Every row comes from one small tree of marks. The marks that hang from a mark follow it in brackets, in the order of their numbers. Every link used is in the known rows. Which tree was each row made from?
In the rows, zero is written as 128.
Known rows:
K585{K62{K126{K360}}}: [100 104  84 136 140 146 165 136 109 128 115 126 136 126 165 139 157 137
 107 195 121 135 133]
K321{K126{K62}}: [115 150 128  88 131 110 140 137 139 137 102 135 128 138 194 131 164 126
 128  76 141 115 120]
K62{K126{K360} K272}: [120 116  81 141 139 118 154 133 159 146 126 121 170 103 155 106 130 142
 102 174 149 141 137]
K585{K321}: [102 131 157 104 108 109 133 118 159 130 136 133 109 146 146 132 122 119
 115 117 131 141 133]
K126{K360}: [ 94 131 115 120 122 123 135 128 158 153 125 140 139 103 206 123 160 125
 114 112 142 143 127]
K910{K126{K62{K272} K321} K585}: [164 134 125 124 122 133 100 137 103  89 117 127 133 166  86  88  72 118
 128  75 151 135 112]
K585{K62{K272{K910}} K321{K126{K360}}}: [150 109 119 139 150  98 149 125 145 117 132 137 120  98  86 161 153 112
 114 186 124 116 140]
K910{K126 K585}: [102 138 108 139 121 152 131 132 121 139 138 115 126 174 142 140 102 119
 123 153 123 131 116]
K336{K910}: [ 98 166 138 117 160 130 153 132 156 159 134 120 131 149 161 137 127 147
 129 133 110 127 143]
K62{K126{K321{K272{K910}} K360}}: [129 110 120 152 110 115 115 115 137 139 133 132 146  71 148 115 132 145
 135 146 131 126 137]
K336{K62{K126}}: [ 88 133 120 115 166 150 169 138 120 144 133 103 139 148 178 137 158 156
 135 183 124 129 131]
K336{K62 K321 K910}: [ 95 199 159 106 169 165 174 140 152 137 149 108 103 180 139 154 153 154
 143 127  99 129 135]
K336{K910{K126{K62 K321 K360}}}: [115 134  89 131 142 146 125 139 106  77 115 159 111 140 147 124 131 129
 115  93 137 141 124]
K910{K585{K321}}: [125 134 151 117 108 119 128 117 144 129 149 125 116 169 112 139 113 115
 125 110 118 140 126]
K360{K126{K321}}: [102 129 130  88  96 127 103 126 131 112 121 122 114  81 158 107 144 114
 123  57 143 133 114]
K321{K126{K62 K360} K272{K910{K585}}}: [159 137 132 127 141 100 121 129 135 166 124 140 144 113 155 152 170 129
 153  79 126 103 126]
K321{K272}: [108 155 186 102 106 104 132 121 173 189 110 124 143 133 176 102 131 142
 131 109 135 122 137]
K272{K910{K126{K62}}}: [117 127 107 109 174 149 121 140 107 136 134 124 114 144 163 153 100 124
 143 149 135 122 129]
K360{K126{K62 K321}}: [123 124 134  65 113 127  97 135 111  96 107 132 112  96 162 102 145 112
 131  11 153 132 112]
K272{K910{K126 K585}}: [117 131 104 149 157 157 121 132 114 149 160 106 123 154 128 163  88 120
 143 182 113 121 124]
K585{K62 K321{K272{K910}}}: [135 123 205 109 134 107 134 116 138 158 128 124 104 141  87 150 114 128
 144 171 108 114 151]
K272{K910{K126 K585{K62 K321}}}: [129 108 125 143 151 157 134 126  88 108 157 114  86 184  53 187  88 107
 135 213  96 124 129]

Which tree is each row?
[119 134 166 123  73 102 107 115 160 140 106 153 138  86 175  82 152 132
 120  61 147 137 126] => K126{K321{K272} K360}
[125 122 136 117  88 119 106 127 123 105  93 163 123 122 165  91 139 125
 117  67 161 136 117] => K910{K126{K62 K321{K272} K360}}
[132 174 189 124 140 100 175 123 151 143 140 121 118 188  76 166 173 149
 146 133  93 107 135] => K336{K62 K910{K585{K321{K126 K272}}}}
[131 145 130 156 121 168 136 129 118 137 142 119 104 165  77 166 118 119
 138 178  99 118 126] => K336{K321{K272{K910{K126{K360} K585{K62}}}}}
[123 123 169 122  92 127 135 121 114 127  95 121 127 141 108  95 122 147
 125 145 120 121 134] => K585{K62{K126{K321{K272}}}}
[143 101 102 157 146 146 114 133 105  96 125 134 121  97  89 122 105 116
 120 178 134 130 129] => K585{K62{K272{K910{K126{K321 K360}}}}}
[134 101  94 171 136 170 109 131  74  93 141 132 106 127  91 155 115 109
 133 158 110 130 117] => K272{K910{K126{K321 K360} K585{K62}}}
[116 132 158 127  82 113 122 116 144 135 109 124 142 123 143  87 116 148
 125 123 134 127 132] => K62{K126{K321{K272}}}
[146 108  87 154 148 141 159 138 110 132 125 110 164 147  84 125 126 136
 112 189 122 134 132] => K910{K585{K62{K126{K360} K272}}}
[161  97  82 166 152 116 139 122 137 124 172 115 153 122  64 149  99 126
 123 197 121 138 141] => K62{K126{K360} K272{K910{K585{K321}}}}
[104 145 136 124  90  88 143 121 181 169 103 145 148  95 200 121 190 133
 114 108 140 116 126] => K321{K126{K360} K272}
[132 116 127 159 147 147 133 130 103 158 132 125 129 146 101 163 123 123
 139 194 109 115 131] => K321{K272{K910{K126{K360} K585{K62}}}}
[167 128 150 135 149 108 120 119 148 145 167 108 135 141  57 139  77 120
 142 147 119 129 140] => K62{K272{K910{K585{K321}}}}
[177 142 189 113 125 116  85 122 114 146 124 129 134 132 110 108  99 134
 169  33 124 116 128] => K126{K62 K321{K272{K910{K585}}}}
[ 97 151 117 141 128 149 129 129 126 101 130 131 106 155 128 125 101 135
 118 139 118 132 128] => K336{K910{K126{K321}}}
[105 106  84 144  98 133 128 123 126 103 123 140 138  93 174 105 144 135
 108 127 138 146 122] => K62{K126{K321 K360}}
[158 125 131 107 122 108 104 134 137 105 104 152 149  93 148  72 132 125
 117  32 167 144 124] => K126{K62{K272} K321 K360}
[150 108  83 147 141 155  93 134  80  89 142 144 117 124 130 142 115 111
 141  90 135 135 111] => K272{K910{K126{K62 K321 K360} K585}}
[149 102  84 161 142 121 117 124 133 119 144 122 158  66 122 107 108 140
 123 163 140 136 137] => K62{K126{K321 K360} K272{K910}}
[151 127 138  72 124 111  97 138 126 100 104 125 134  91 119  78 124 115
 127  20 166 131 118] => K360{K126{K62{K272} K321}}
[149 112 117 169 110 125 109 116 121 139 143 125 152  95 114 123 119 142
 144 134 116 125 130] => K62{K126{K321{K272{K910{K585}}} K360}}
[150 112 103 162 114 148 120 134  95  84 118 135 131 142  69 104 108 113
 108 140 134 140 114] => K910{K126{K321 K360} K585{K62{K272}}}
[149 145  90 159 179 167 159 140 128 131 176  93 147 136  90 155 133 147
 146 182 111 132 131] => K336{K62{K126{K360} K272{K910{K585}}} K321}
[131 135 176  61  92 103  95 129 127 125  92 135 124  99 149  86 146 123
 137   4 156 122 119] => K360{K126{K62 K321{K272}}}
[108 128 148 107 107 110 157 123 134 109 114 134  93 153 118 157 161 113
 110 157 116 117 127] => K585{K62 K321{K126}}
[147 132 141 151 134 113 139 126 126 169 124 128 136 115 123 166 173 128
 145 149 101  98 131] => K321{K126{K360} K272{K910{K585{K62}}}}
[139 126 171 105 131 110 144 126 145 124 120 123 118 156  73 118 110 119
 111 154 129 134 142] => K585{K62{K272} K321}
[108 109  85 156 126 149 102 125 117 105 142 143 112  85 165 137 122 114
 123 146 137 136 120] => K272{K910{K126{K321 K360}}}
